Each row comes from the steps of one path. Every step used is in the known rows, and no mark comes twice. Write the path behind each row, first mark first.
Known rows
zonod/dotar/binufod/fila/doli: [-2.10  0.39  0.89  1.49  0.19  1.97  2.50 -0.52 -1.83 -2.09  0.18  1.62
  0.14  0.50 -1.99  1.59 -1.59  4.09 -3.94 -0.98 -0.50 -1.60  5.59 -1.04
 -0.66 -0.30 -2.80 -2.14  0.71 -0.14  1.15]
vozik/binufod: [-0.56 -2.37 -0.51  1.05  0.09  1.51  0.45  1.72  0.95 -0.22 -1.99  3.73
  0.52  0.97 -1.21 -1.46 -4.01  3.85 -2.48 -1.49 -1.23 -3.16  2.55  0.68
 -1.53 -1.12 -3.91 -0.06  1.96 -1.73 -0.39]
gudupi/damuvu: [-1.32 -0.33  1.87  1.20 -0.10  0.21  0.36  1.24 -1.59 -2.17 -1.51  2.20
 -1.60  2.30 -1.96 -1.03 -1.12  3.18 -1.83  1.14 -1.23 -2.77  5.05 -0.04
 -0.71  1.63 -3.00 -1.25 -0.65 -1.07 -1.10]
kuvis/fila/binufod/togus: [-1.78 -1.41  1.47  3.78 -1.05  1.04  3.34  1.00  1.11 -2.30 -1.61  3.05
 -3.33  0.41 -1.31 -1.45  0.46  3.52 -1.05  1.22 -3.07 -3.09  3.17  0.01
 -0.70  0.24 -1.84 -0.76  2.05 -2.30 -0.23]
kuvis/gudupi/damuvu/dotar/binufod/togus/doli: [-4.05 -2.04 -0.54  0.77 -1.79  2.38  0.66 -3.39 -2.17 -3.29 -3.73  3.53
 -1.97 -0.32 -3.99 -2.00  1.94  4.18  0.07  0.93 -1.99 -0.80  3.99  0.04
 -2.35 -1.73  0.49 -1.34  1.58 -2.11 -2.04]
togus/kuvis/gudupi: [-2.14 -0.43  1.06  1.16 -0.30 -0.13  0.01 -1.97 -0.31 -0.09 -1.98  3.11
  1.31  1.23 -1.24 -2.95 -1.34  2.34  0.36  0.05 -0.65 -2.24  2.65  1.30
 -3.00  1.79 -0.53 -2.59  3.05  0.63 -2.06]
damuvu/dotar: [-0.78 -2.97 -0.29  0.02  0.46 -1.03  1.70  0.38 -2.12 -1.55 -3.73  2.93
  0.71 -0.13 -1.51 -3.40 -1.88  3.73 -2.05  0.15 -1.45 -1.36  4.17 -2.55
 -0.68 -0.92 -4.52 -0.70  2.28 -1.76  1.35]
kuvis/gudupi/damuvu/dotar: [-1.53 -1.75  2.91 -1.59 -0.14 -0.86  1.49 -0.66 -2.10 -1.76 -2.49  2.20
  0.02  1.60 -1.90 -4.06 -1.61  4.34  0.15  1.97 -1.74 -1.02  3.46 -0.96
 -0.82  0.36 -1.88 -2.39  1.25  0.29  0.38]
vozik/binufod/dotar: [-1.52 -2.04 -2.63  1.21 -1.43  1.59  1.72  0.35  1.40 -1.04 -3.80  4.45
 -0.01  1.98 -1.80 -2.24 -1.95  3.62 -4.43  1.20 -1.83 -0.65  2.12 -1.30
 -0.89 -0.83 -4.09 -2.15  3.22 -1.56 -1.02]
vozik/binufod/fila/zonod: [-0.71 -0.41  1.26  2.69  1.12 -0.35  2.39  0.29  0.78 -1.68  0.50  3.56
 -3.29  1.08 -1.64  1.28 -3.77  4.09 -1.28 -0.83 -1.30 -3.05  6.43  0.81
 -2.76  0.47 -5.16  0.34 -0.44 -2.53  0.40]
damuvu/dotar/binufod: [-1.21 -2.30 -1.29  0.06 -0.89  2.67  0.95  0.75 -1.04 -1.44 -1.18  1.56
  3.37 -1.10 -2.50 -2.25 -1.40  3.27 -1.96  0.18 -2.41  0.57  4.72 -1.36
  0.73 -2.78 -2.13 -1.99  0.43 -0.35  1.35]
dotar/kuvis: [-2.13 -2.78 -0.74  2.92 -1.30  2.15 -1.04  0.43 -2.46 -2.25 -1.58  3.69
  0.51 -1.09 -2.44 -1.81 -1.35  1.86 -3.36 -0.08 -0.50 -0.25  7.25 -0.27
  0.16  1.91 -3.02  0.64  0.50 -1.99  0.28]
kuvis/gudupi/damuvu/pibi: [-0.31 -0.20  1.12 -0.84  0.59 -0.81  1.08 -0.48 -2.16 -1.35 -3.26  1.25
 -0.73  3.40 -1.91 -2.20 -2.67  3.58 -0.22  0.84 -3.21 -0.55  4.97 -0.88
 -2.57  2.72 -4.71 -2.46  0.98 -0.08  0.79]
zonod/fila/binufod/dotar/kuvis: [-3.15 -1.31 -1.19  2.64 -1.62  1.51  0.24  0.20 -1.49 -2.41 -1.31  3.55
 -0.20 -1.12 -2.64 -1.84 -0.53  2.19 -3.91  2.64 -1.10  0.78  5.10 -0.70
  1.37  1.96 -2.70 -1.81  1.74 -1.14  0.18]
zonod/dotar/kuvis/gudupi: [-2.66 -1.76  1.81  0.61 -1.46  1.60 -0.99 -1.46 -1.13 -0.43 -0.75  2.59
  1.70 -0.78 -2.08 -2.43 -2.52  2.03 -0.38  0.39 -0.56 -0.30  4.35  0.43
 -1.46  2.52  0.62 -1.54  2.09 -0.41  0.59]
zonod/dotar/kuvis/gudupi/damuvu: [-2.50 -0.37  3.85 -0.05 -1.18  1.32 -0.65 -0.81 -1.66 -1.53 -0.26  1.99
 -0.54  1.64 -2.34 -2.00 -1.34  2.62  0.17  1.93 -0.87 -1.13  4.75  0.95
 -0.76  3.03  0.72 -2.60 -0.30  0.31 -0.70]
togus/kuvis/gudupi/damuvu/dotar/binufod/fila/zonod: [-1.57  0.64  2.54  1.40  0.44  0.24  2.39 -1.65 -0.12 -2.21  1.31  2.32
 -2.20  1.23 -2.36  0.27 -1.60  3.63  0.77  0.76 -1.77 -1.26  6.75  0.92
 -1.90  0.45 -2.19 -2.45 -1.40 -0.24 -0.07]
fila/doli: [-2.21 -0.34  1.19  1.39  1.24 -0.89  1.43  1.31 -1.14 -2.01 -2.07  2.72
 -0.38  0.37 -2.07  0.05 -2.23  3.13 -3.78 -1.07 -1.23 -2.52  3.70 -0.44
 -1.75 -0.48 -3.92  0.01  1.97 -1.56  0.45]
togus/kuvis: [-1.19 -0.59 -1.49  2.85  0.82 -0.17  0.08 -0.75 -0.87 -1.15 -3.20  3.62
  0.13  0.91 -1.07 -1.62  0.29  1.23 -1.54 -1.29 -0.15 -3.09  4.53 -0.24
 -1.51  0.83 -3.05 -2.11  2.06 -1.35 -2.29]
binufod/dotar/kuvis/pibi: [-3.74 -3.09 -0.32  2.80 -3.03  2.73  2.10  0.97 -0.54 -0.94 -1.02  3.91
  2.43  0.89 -0.80 -2.97  1.14  3.69 -2.63  1.22 -1.56  2.76  5.44  0.52
 -0.21  0.83 -2.41 -2.10 -0.43 -0.61 -1.31]
fila/binufod/pibi: [-0.75  0.01  0.21  3.45  0.39 -0.17  3.18  1.86 -0.87 -1.67 -2.65  3.98
 -0.41  1.49 -1.68  0.80 -3.93  4.03 -4.03  0.98 -1.76 -1.21  4.70 -1.57
 -2.05  2.10 -5.62 -2.31  1.84 -1.79 -1.21]
togus/kuvis/fila: [-0.43 -0.45 -0.03  2.42 -0.26  0.50  1.93 -0.24 -1.42 -0.71 -0.92  2.87
  1.65  0.14  0.54 -3.17  2.26  2.21 -1.20  0.32 -0.04 -3.32  2.93  0.42
 -2.14  0.63 -2.15 -3.56  2.87  2.38 -1.66]
zonod/dotar: [-0.74 -1.31 -0.41  1.16  0.80  0.47  0.17  0.83 -0.67 -0.27 -2.16  2.14
  0.67 -1.08 -1.14  0.25 -1.98  1.44 -2.15 -1.61 -0.43 -2.97  4.26 -2.72
 -0.92  0.58 -2.27 -1.43  1.99 -3.64  1.70]
binufod/togus/doli: [-3.47 -2.48 -2.29  2.88 -0.83  0.98  0.61 -2.31 -2.22 -3.24 -5.10  4.64
 -3.28 -0.52 -3.26 -0.95  1.51  3.67 -1.73 -0.45 -1.24 -2.65  4.70 -0.69
 -3.17 -0.76 -2.35  0.73  2.53 -4.32 -2.23]
fila/zonod/dotar/binufod/togus: [-1.96 -1.47 -0.09  3.02 -0.97  2.84  1.42 -0.49  1.16 -1.75 -1.46  2.57
 -1.95 -0.49 -3.09  0.06  0.13  1.70 -0.70 -0.82 -3.14 -1.57  5.83 -1.41
 -0.14 -1.18 -0.09 -0.54 -0.82 -5.18  1.33]
dotar/binufod: [-1.27 -1.42 -1.88  1.79 -1.13  3.43  0.09  1.55 -0.25 -1.14 -0.37  1.61
  3.06 -0.86 -2.45 -0.64 -1.64  2.58 -2.83 -0.31 -2.09 -0.41  5.05 -0.30
  0.10 -1.68 -2.20 -1.31 -0.07 -0.79  0.33]

Which path is each row?
[-3.38 -3.21  2.01  1.29 -2.19  1.98  2.01  0.97 -1.72 -1.19 -0.48  3.10
  2.23  0.91 -0.78 -3.57  0.82  4.28 -0.64  1.01 -1.47  2.15  5.80  0.83
  0.16  0.56 -1.78 -2.20 -1.57  0.02 -0.64]
gudupi/damuvu/dotar/kuvis/pibi
[-0.84 -0.84 -1.87  3.22 -1.74  4.01  2.14 -0.83 -2.13 -1.83  0.40  1.76
  0.83  0.98 -1.54  0.35 -1.35  4.85 -4.05  0.08 -0.35 -1.20  7.65 -0.99
 -0.28  1.03 -4.28 -1.77 -0.47  0.40  0.16]
dotar/binufod/fila
[-1.25  0.74  1.25 -0.87  0.24 -0.80  1.18 -0.88 -2.45 -1.69 -2.25  1.17
 -1.10  2.50 -2.40 -2.31 -1.89  3.40 -0.31  2.62 -3.16  0.39  4.33 -0.77
 -1.13  3.36 -3.81 -3.87  1.28  0.62  1.09]
zonod/fila/binufod/dotar/kuvis/gudupi/damuvu/pibi
[-2.72 -2.59  1.90  0.09 -1.62  0.90 -0.20 -1.64 -1.82 -1.04 -1.42  2.93
  1.78 -0.32 -2.24 -4.20 -2.34  3.19 -0.34  1.31 -1.09  0.47  4.27  0.52
 -1.40  1.87 -0.47 -1.18  2.31  0.53  0.32]
damuvu/dotar/kuvis/gudupi
[-2.61  0.03  4.61 -0.06 -0.61  0.56 -0.42 -0.63 -0.92 -1.82  0.33  2.07
 -1.42  1.41 -2.63 -1.40 -1.67  2.40  1.04  1.85 -1.30 -1.20  5.04  1.34
 -1.19  2.75  0.76 -2.26 -0.76 -0.25 -0.49]
fila/zonod/dotar/kuvis/gudupi/damuvu
[-1.45 -0.83  1.75  1.99 -0.03 -0.15  1.96  0.85  1.03 -1.81  0.74  3.81
 -1.35 -0.64 -1.63 -1.36 -1.02  2.36 -0.71  1.06 -1.99 -1.19  4.54  1.26
 -2.22 -0.15 -2.61 -1.01  0.87 -0.65  0.34]
vozik/binufod/dotar/kuvis/fila/zonod
[-1.03 -0.38  0.89  2.20  0.63  0.20  2.61 -0.24 -0.14 -2.31  0.84  2.43
 -1.87  0.08 -2.29  0.91 -2.49  3.89 -1.08 -0.01 -1.88 -1.27  7.45 -0.22
 -1.63 -0.35 -4.35 -0.60 -1.16 -1.82  1.29]
damuvu/dotar/binufod/fila/zonod
[-1.11  0.08  1.68  2.30  0.34  0.10  2.76  2.16  0.93 -1.38  0.21  2.08
 -0.07 -0.40  0.15 -1.22 -0.50  2.94 -0.64  1.39 -1.66 -3.08  1.39  1.45
 -1.00  0.00 -2.26 -3.55  3.66  2.08 -1.39]
togus/kuvis/fila/binufod
[-0.49 -0.16  1.81  1.06  1.59 -0.84  1.38  0.97  0.54 -0.42  0.01  2.04
 -0.45 -1.75 -0.82  0.66 -1.40  1.09 -0.08 -1.06 -0.94 -3.24  4.09 -1.39
 -2.12  0.00 -1.65 -1.91  1.35 -2.86  2.19]
kuvis/fila/zonod/dotar
[-1.88 -0.59 -0.94  1.97 -1.46  0.60  3.52  1.44  1.35 -1.82 -2.07  3.04
 -0.30  0.81 -0.99 -1.93 -0.21  3.60 -3.66  3.50 -2.42 -0.40  1.37 -1.08
 -0.57 -0.13 -3.57 -3.72  4.25  0.83 -0.95]
kuvis/fila/binufod/dotar
[-1.99  0.04  3.57  0.06 -0.77  0.17  0.23 -0.03 -1.08 -1.44 -0.82  1.95
 -0.73  2.62 -1.97 -2.14 -1.74  3.55 -0.15  2.03 -1.39 -2.28  3.69  1.21
 -1.71  2.32 -0.92 -2.06  0.06  0.52 -1.42]
kuvis/gudupi/damuvu
[-2.19  0.35 -0.18  3.76  0.71 -0.35  1.27 -1.28 -0.18 -1.56 -2.52  3.63
 -2.69  0.48 -1.58 -1.31  1.56  1.49 -0.08 -0.21 -1.21 -3.97  3.63 -0.06
 -0.43  1.12 -1.56 -2.55  1.79 -2.72 -1.77]
zonod/fila/binufod/togus/kuvis
[-2.31 -3.01  1.16  0.62 -1.21  1.48 -0.34 -0.45 -3.41 -2.97 -1.95  3.21
 -0.12 -0.17 -2.70 -3.39 -0.65  2.75 -1.91  1.30 -0.90  0.68  7.02 -0.90
  1.15  1.33 -2.14 -0.92 -0.07 -0.83  0.68]
gudupi/damuvu/dotar/kuvis
[-1.59 -0.97  2.08  2.38 -0.67  1.17  2.18  2.71  0.18 -1.99  0.92  2.14
  0.17 -1.36 -0.49 -1.32 -1.26  3.26 -1.49  2.00 -1.89 -1.63  2.74  1.46
 -0.18  0.51 -2.27 -2.27  2.88  1.74 -0.11]
dotar/kuvis/fila/binufod
[-1.71 -1.48  0.90 -1.08 -1.27  2.80  0.80  0.04 -1.05 -1.49 -0.38  1.06
  2.89  0.09 -2.74 -2.66 -1.23  3.63 -0.52  1.42 -2.58  0.77  4.18 -0.34
  0.64 -1.94 -0.24 -3.20 -0.37  1.13  0.67]
kuvis/gudupi/damuvu/dotar/binufod
[ 0.19 -0.47 -0.02 -0.11  1.08 -0.84  1.18  0.41 -2.50 -1.91 -3.78  1.48
 -1.27  3.18 -1.93 -1.44 -2.23  3.26 -1.38  0.28 -3.13 -0.92  5.84 -1.71
 -1.89  2.14 -6.15 -1.89  0.50 -1.14  1.00]
gudupi/damuvu/pibi
[-2.37  0.48 -1.61  1.95 -0.34 -0.82  2.37  1.13  0.24 -1.54 -2.05  2.85
 -0.87  0.11 -1.80 -1.06 -0.89  3.24 -3.83  3.29 -1.84 -1.22  1.78 -1.61
  0.24  0.72 -4.29 -3.06  3.38 -1.17 -0.13]
zonod/fila/binufod/dotar
[-4.03 -1.74  0.40  2.69 -2.35  1.91  2.28  1.38 -0.73 -0.73  0.30  3.27
  2.18  0.11 -0.72 -2.46  1.15  3.83 -1.95  2.04 -1.42  2.04  4.43  0.93
  0.46  1.17 -2.23 -2.84 -0.31 -0.19 -0.86]
zonod/fila/binufod/dotar/kuvis/pibi
[-1.19 -0.69  2.25  2.55  0.51 -0.83  1.51  1.14  0.07 -1.96  1.09  3.22
 -1.29 -1.34 -1.53 -0.88 -0.86  1.99 -0.41  0.53 -1.66 -1.89  5.67  1.22
 -2.44  0.52 -2.87 -0.16  0.29 -0.98  0.80]
dotar/kuvis/fila/zonod
[-3.96 -2.70  0.36  2.77 -2.88  2.59  2.53  1.62  0.26 -1.13 -0.54  3.59
  2.01  0.78 -0.70 -2.47  0.71  3.92 -2.18  1.66 -1.94  2.74  4.61  1.08
  0.11  0.58 -2.19 -2.60 -0.06 -0.19 -1.47]
fila/binufod/dotar/kuvis/pibi
[-1.20 -0.20  1.24 -0.78 -0.22 -0.06  1.43 -0.61 -1.49 -2.16 -2.96  1.48
 -1.23  3.18 -2.39 -2.30 -2.37  3.50 -0.39  2.38 -3.69  1.16  4.62 -0.64
 -1.47  2.83 -3.87 -3.52  1.61  0.66  0.52]
fila/binufod/dotar/kuvis/gudupi/damuvu/pibi
[-0.65 -0.44  1.44 -1.12  0.34  0.07  0.42 -1.08 -2.49 -1.39 -2.88  1.11
 -0.49  2.44 -2.18 -1.97 -2.38  2.76  0.03  0.68 -2.81  0.18  5.70 -1.23
 -1.81  3.12 -3.25 -2.97  0.84 -0.40  1.47]
zonod/dotar/kuvis/gudupi/damuvu/pibi
[-1.74 -0.92  3.26  1.14 -0.65  0.84  2.54  2.26 -0.37 -2.34  0.91  1.76
 -0.41 -0.71 -0.65 -2.10 -0.79  3.77 -0.64  2.90 -2.09 -1.26  2.58  1.22
  0.38  0.34 -1.64 -3.15  2.45  2.50 -0.04]
gudupi/damuvu/dotar/kuvis/fila/binufod
[-2.14 -1.95  0.72  2.04 -0.05  1.26 -1.03  0.13 -1.18 -1.73 -0.58  3.14
 -0.56 -2.23 -2.56 -0.02 -1.75  0.56 -1.52 -0.88 -0.68 -0.49  7.31 -0.91
 -0.07  1.53 -1.31 -0.20  0.08 -3.70  1.78]
fila/zonod/dotar/kuvis
[-2.24 -1.81  1.61  4.01 -1.51  1.77  2.83  0.60  0.69 -2.66 -1.33  3.27
 -3.20 -0.02 -1.65 -1.65  0.69  3.12 -1.11  1.36 -2.96 -2.32  4.08  0.17
 -0.11  0.67 -1.30 -0.69  1.61 -2.20 -0.14]
dotar/kuvis/fila/binufod/togus
[-2.39 -2.11  1.06  1.39 -2.04  2.87  1.83 -1.50 -0.25 -2.24 -2.08  2.49
 -1.27  1.03 -3.24 -2.81  0.62  3.49 -0.13  1.07 -3.47 -0.54  4.93 -0.85
  0.25 -0.94  0.40 -1.40 -0.46 -2.40  0.34]
kuvis/gudupi/damuvu/dotar/binufod/togus
[-0.33 -1.60 -0.86  2.67 -0.95  2.75  2.39 -0.71 -1.30 -1.06 -0.64  3.27
 -1.04  2.27 -0.65 -0.17 -2.96  5.75 -3.77 -0.71  0.20 -3.07  5.99 -0.27
 -1.39  1.42 -5.45 -0.99  0.86 -0.31 -0.36]
vozik/binufod/fila
[-2.06 -0.59 -0.11  3.92  0.24  0.40  1.51 -1.05  0.75 -2.01 -3.31  3.97
 -2.84  1.24 -1.52 -1.30  1.14  1.59 -0.33 -0.56 -1.77 -3.28  3.91  0.07
 -0.70  0.56 -1.55 -2.18  2.09 -2.67 -2.39]
fila/binufod/togus/kuvis
[-1.45 -1.90 -0.56  2.40 -2.45  2.19  1.73 -0.03 -1.92 -1.76 -0.58  3.32
  1.76 -0.52 -0.74 -3.77  1.98  2.71 -3.28  2.31 -0.65 -0.15  4.27 -0.35
 -0.68  1.28 -2.08 -2.64  2.46  2.13 -0.26]
binufod/dotar/kuvis/fila
[-1.66  1.21  1.00  2.09  1.60 -1.78  1.35  2.88 -0.70 -0.88  0.52  1.49
 -0.69 -1.77 -1.30  0.26 -2.60  3.18 -1.56  1.39 -1.25 -4.00  1.98  0.35
  0.13  1.10 -4.09 -1.42  2.04 -1.28  0.95]
zonod/fila/binufod
[-0.96 -0.55  0.58 -0.74 -0.39  0.05  0.94 -1.27 -2.34 -1.87 -3.48  1.72
 -0.80  3.37 -2.41 -2.74 -1.80  3.30 -0.83  1.88 -3.29  1.11  5.31 -1.12
 -1.78  3.02 -4.11 -3.11  1.21  0.28  0.59]
binufod/dotar/kuvis/gudupi/damuvu/pibi
[-0.65 -0.17  1.03  1.77  1.46 -0.35  1.48 -0.12 -0.02 -0.88 -0.28  2.24
 -1.88 -0.83 -1.35  2.05 -2.46  1.96 -1.06 -1.50 -0.43 -3.04  6.21 -2.04
 -1.75  1.13 -2.96 -1.31  0.45 -4.01  2.11]
binufod/fila/zonod/dotar
[-2.87 -0.49  2.99  0.28 -1.96  1.34 -0.11 -0.99 -1.36 -2.21 -0.98  2.56
 -0.84  2.50 -2.60 -2.81 -0.83  3.17 -0.80  3.09 -1.35 -0.23  4.56  0.97
 -0.72  2.93 -0.05 -2.71  0.10  0.93 -1.54]
binufod/dotar/kuvis/gudupi/damuvu
[-0.96 -0.38  0.10  0.81 -0.15  2.81  0.73  1.17  0.85 -0.50  1.48  0.93
  2.57 -2.26 -2.06  0.52 -1.10  1.48 -0.61 -0.66 -2.07 -0.84  4.67 -0.56
 -0.35 -2.12 -0.02 -2.83 -0.20 -1.15  1.89]
kuvis/fila/zonod/dotar/binufod
[-0.28  0.36 -0.22  2.36 -0.22  1.98  2.68  0.29 -1.19 -0.78 -0.75  3.00
  2.25  0.07 -2.15  0.84 -1.94  2.78 -3.07  0.13 -1.52 -0.01  5.79 -2.30
 -1.95  0.60 -2.69 -3.97 -0.11 -1.33  0.27]
kuvis/fila/zonod/dotar/binufod/pibi
[-3.87 -2.06 -0.53  2.49 -1.18  1.86  1.18 -2.06 -1.62 -3.37 -3.16  3.92
 -3.17 -1.85 -2.76 -0.75  2.11  3.34 -0.60  0.55 -1.32 -1.90  3.76  0.03
 -2.10 -0.69 -0.14 -1.11  3.14 -2.71 -1.65]
zonod/dotar/kuvis/fila/binufod/togus/doli
[-2.54  1.03  4.18  0.17 -0.45  0.91  0.34 -1.80  0.35 -1.51 -0.16  1.92
 -1.83  2.23 -2.59 -1.28  0.00  2.07  2.26  1.38 -2.00 -1.96  4.08  1.38
 -1.29  1.43  2.17 -3.97 -0.97 -0.35 -1.54]
fila/zonod/dotar/binufod/togus/kuvis/gudupi/damuvu
[-2.60 -0.53  3.59  0.35 -1.46  1.17 -0.55 -0.57 -1.71 -1.97 -0.42  2.36
 -0.61  2.08 -2.46 -2.45 -1.35  3.11 -0.17  2.22 -1.15 -1.10  4.89  1.49
 -0.90  3.04 -0.07 -1.97 -0.51  0.77 -1.34]
dotar/kuvis/gudupi/damuvu
[-1.20 -0.48 -0.27  0.85  0.13  2.63  0.20  1.25  0.99 -0.73  0.71  1.19
  2.12 -2.02 -2.58  1.08 -2.05  1.24 -0.96 -1.16 -2.19 -0.70  5.18 -0.88
 -0.13 -2.05 -0.57 -2.07 -0.61 -2.55  1.88]
fila/zonod/dotar/binufod
